What can hang from each mark
K137: K387 K556
K422: K479
K609: K387 K556
K905: K387
K556: K137 K290
K219: K137 K905
K387: K290 K479 K905

Every row comes from one small tree of marks. Brackets hold a mark, then the marks that hang from it, in the order of their numbers. Every link used is in the known rows. Which tree was each row made from?
In the rows, zero is written as 128.
Known rows
(K387 K290): [129 132 122 134 128 123 136 137 115 138 124 131 141 138 137 122 101 143
 123 140 153]
(K219 (K137 K556)): [110 163 151 132 148 125 170 149 102 140 135 125 158 113 122 108 130 122
 138 113 150]
(K219 K137 K905): [117 147 154 123 157 124 124 135 123 126 156 159 164 129 105 112 123 120
 149  98 136]
(K219 (K137 K556) (K905 K387)): [109 199 169 139 170 128 167 132 104 131 145 112 178 118  87 116 117  97
 168 133 155]
(K609 (K556 K137)): [117 151 102 114  91 141 116 121 141 153 111 146 152 134 103 135 148 129
 111 155 155]
(K219 (K137 (K556 K290)) (K905 K387)): [113 206 167 155 144 107 157 122 106 115 136 119 203 115  83 124  98  99
 177 151 163]
(K137 K387): [110 157 128 148 136 112 145 141 119 129 141 108 126 126 118 134 129 128
 109 149 147]
(K219 (K137 K556) K905): [102 174 157 120 159 133 155 145 109 132 155 131 168 120 103 103 121 103
 143 108 143]
(K556 (K137 (K387 K479 K905)) K290): [ 73 186 113 170  96  56  92 121  89 130 107 134 176 102  62 114 115 126
 144 194 178]
(K556 K137 K290): [130 150 119 152  83 116  96 117 132 117 113 164 175 118 104 140 110 133
 151 156 150]
(K387 K479): [105 116 128 122 122 115 120 136 108 141 111 112 115 114 109  95 137 107
 126 118 133]
(K219 K137 (K905 (K387 K290 K479))): [103 163 161 143 164 100 139 139  88 145 128 129 177 125  81  88 100 105
 167 126 176]
(K137 (K387 K479 K905) (K556 K290)): [ 62 202 122 158 118  56 145 135  73 135 109  73 156 102  80 103 115 109
 123 191 171]
(K219 (K137 K387 (K556 K290))): [ 96 201 151 165 132  86 174 154  93 126 137 112 180 112 107 120 115 127
 128 153 177]
(K556 K137): [124 141 119 136 107 136 106 125 131 133 125 159 153 116 108 132 128 131
 142 139 141]
(K422 K479): [121 111 132 122 107 121 132 142 137 127 104 141 135 137 152 119 147 122
 118 119 146]
(K556 (K137 K387) K290): [111 176 120 170  92  99 111 130 123 118 126 144 174 115  92 144 112 135
 135 179 170]
(K609 K556): [120 135 108 106 113 132 136 123 141 148 115 118 127 147 125 133 148 128
  99 143 146]
(K137 (K387 K479) K556): [ 71 169 132 139 132 105 166 160  84 151 122  61 118 104 100  95 139  93
 102 148 159]
(K609 (K387 K290 K479 K905) K556): [ 81 151  79 109 120  84 147 123  96 179  93  85 152 155  92 111 136 164
  97 211 177]
(K137 (K387 K479) (K556 K290)): [ 76 179 130 154 107  83 153 151  85 137 110  68 140 102  94 103 122  96
 113 165 168]

Write each row's tree
[ 84 213 123 164 123  69 154 124  93 122 128  91 169 116  95 133 105 128
 124 203 167]  (K137 (K387 K905) (K556 K290))
[114 153  96 133 139  93 148 118 102 147 123 112 165 152 112 137 103 185
 128 205 154]  (K609 (K387 K290 K905))
[ 86 208  92 153  85  75 111 108 120 140 112 137 189 130  73 151 126 144
 114 221 191]  (K609 (K556 (K137 (K387 K905)) K290))
[ 93 195 108 166 125  87 125 130  95 143 131 146 182 129  91 130  95 154
 129 198 188]  (K556 (K137 (K387 K290 K905)))
[ 80 205 123 148 148  90 166 135  90 139 135  83 144 116 101 126 122 124
 115 185 158]  (K137 (K387 K905) K556)
[104 151 147 131 143 118 119 118 112 131 121  97 138 119  75 107 126  82
 159 139 137]  (K219 (K905 (K387 K479)))
[ 91 142 112 134 134  81 119 130  82 151 105 121 144 125 106  90 104 135
 131 155 164]  (K387 K290 K479 K905)
[ 72 171 113 153 142  63 136 142  74 153 118 101 143 124  94  96 106 135
 114 178 181]  (K137 (K387 K290 K479 K905))
[ 76 169  95 135  97 107 131 153 101 177 105 115 150 130  83 103 133 123
  88 177 202]  (K609 (K556 (K137 (K387 K290 K479))))
[ 73 175 125 145 134 100 175 170  70 160 118  67 132 114 105  86 114 108
  98 157 181]  (K137 (K387 K290 K479) K556)
[ 56 197 116 150 143  72 168 153  58 162 118  71 145 114  93  88 105 120
 109 183 187]  (K137 (K387 K290 K479 K905) K556)
[ 89 164 120 165  85  85 102 139 102 131 110 128 161 102  76 116 123 112
 133 169 174]  (K556 (K137 (K387 K479)) K290)
[ 71 181 106 162 121  72 115 140  76 158 115 131 167 113  73 100 105 135
 129 187 194]  (K556 (K137 (K387 K290 K479 K905)))
[ 91 190 134 165 167  67 154 144  82 142 145 145 182 133 108 116  98 164
 132 163 190]  (K219 (K137 (K387 K290 K905)))
[ 72 167 120 146 141  69 125 133  87 141 120  97 130 115  88 105 135 121
 121 164 156]  (K137 (K387 K479 K905))
[ 72 165  99 129  96 111 122 144 112 167 109 109 137 120  76 110 161 109
  94 165 181]  (K609 (K556 (K137 (K387 K479))))
[ 76 218 136 160 169  74 187 154  67 151 141 116 186 121 105 108  98 150
 123 170 197]  (K219 (K137 (K387 K290 K905) K556))
[ 91 185 139 156 166  71 144 135  94 133 146 142 169 121  99 124 127 150
 137 153 167]  (K219 (K137 (K387 K905)))
[ 97 177 100 133 100 123 130 134 133 154 124 126 149 132  92 140 150 130
  96 176 174]  (K609 (K556 (K137 K387)))
[ 61 189 158 136 161 102 163 167  79 147 150  93 154 105  75  78 133  82
 127 117 166]  (K219 (K137 (K387 K479) K556) K905)
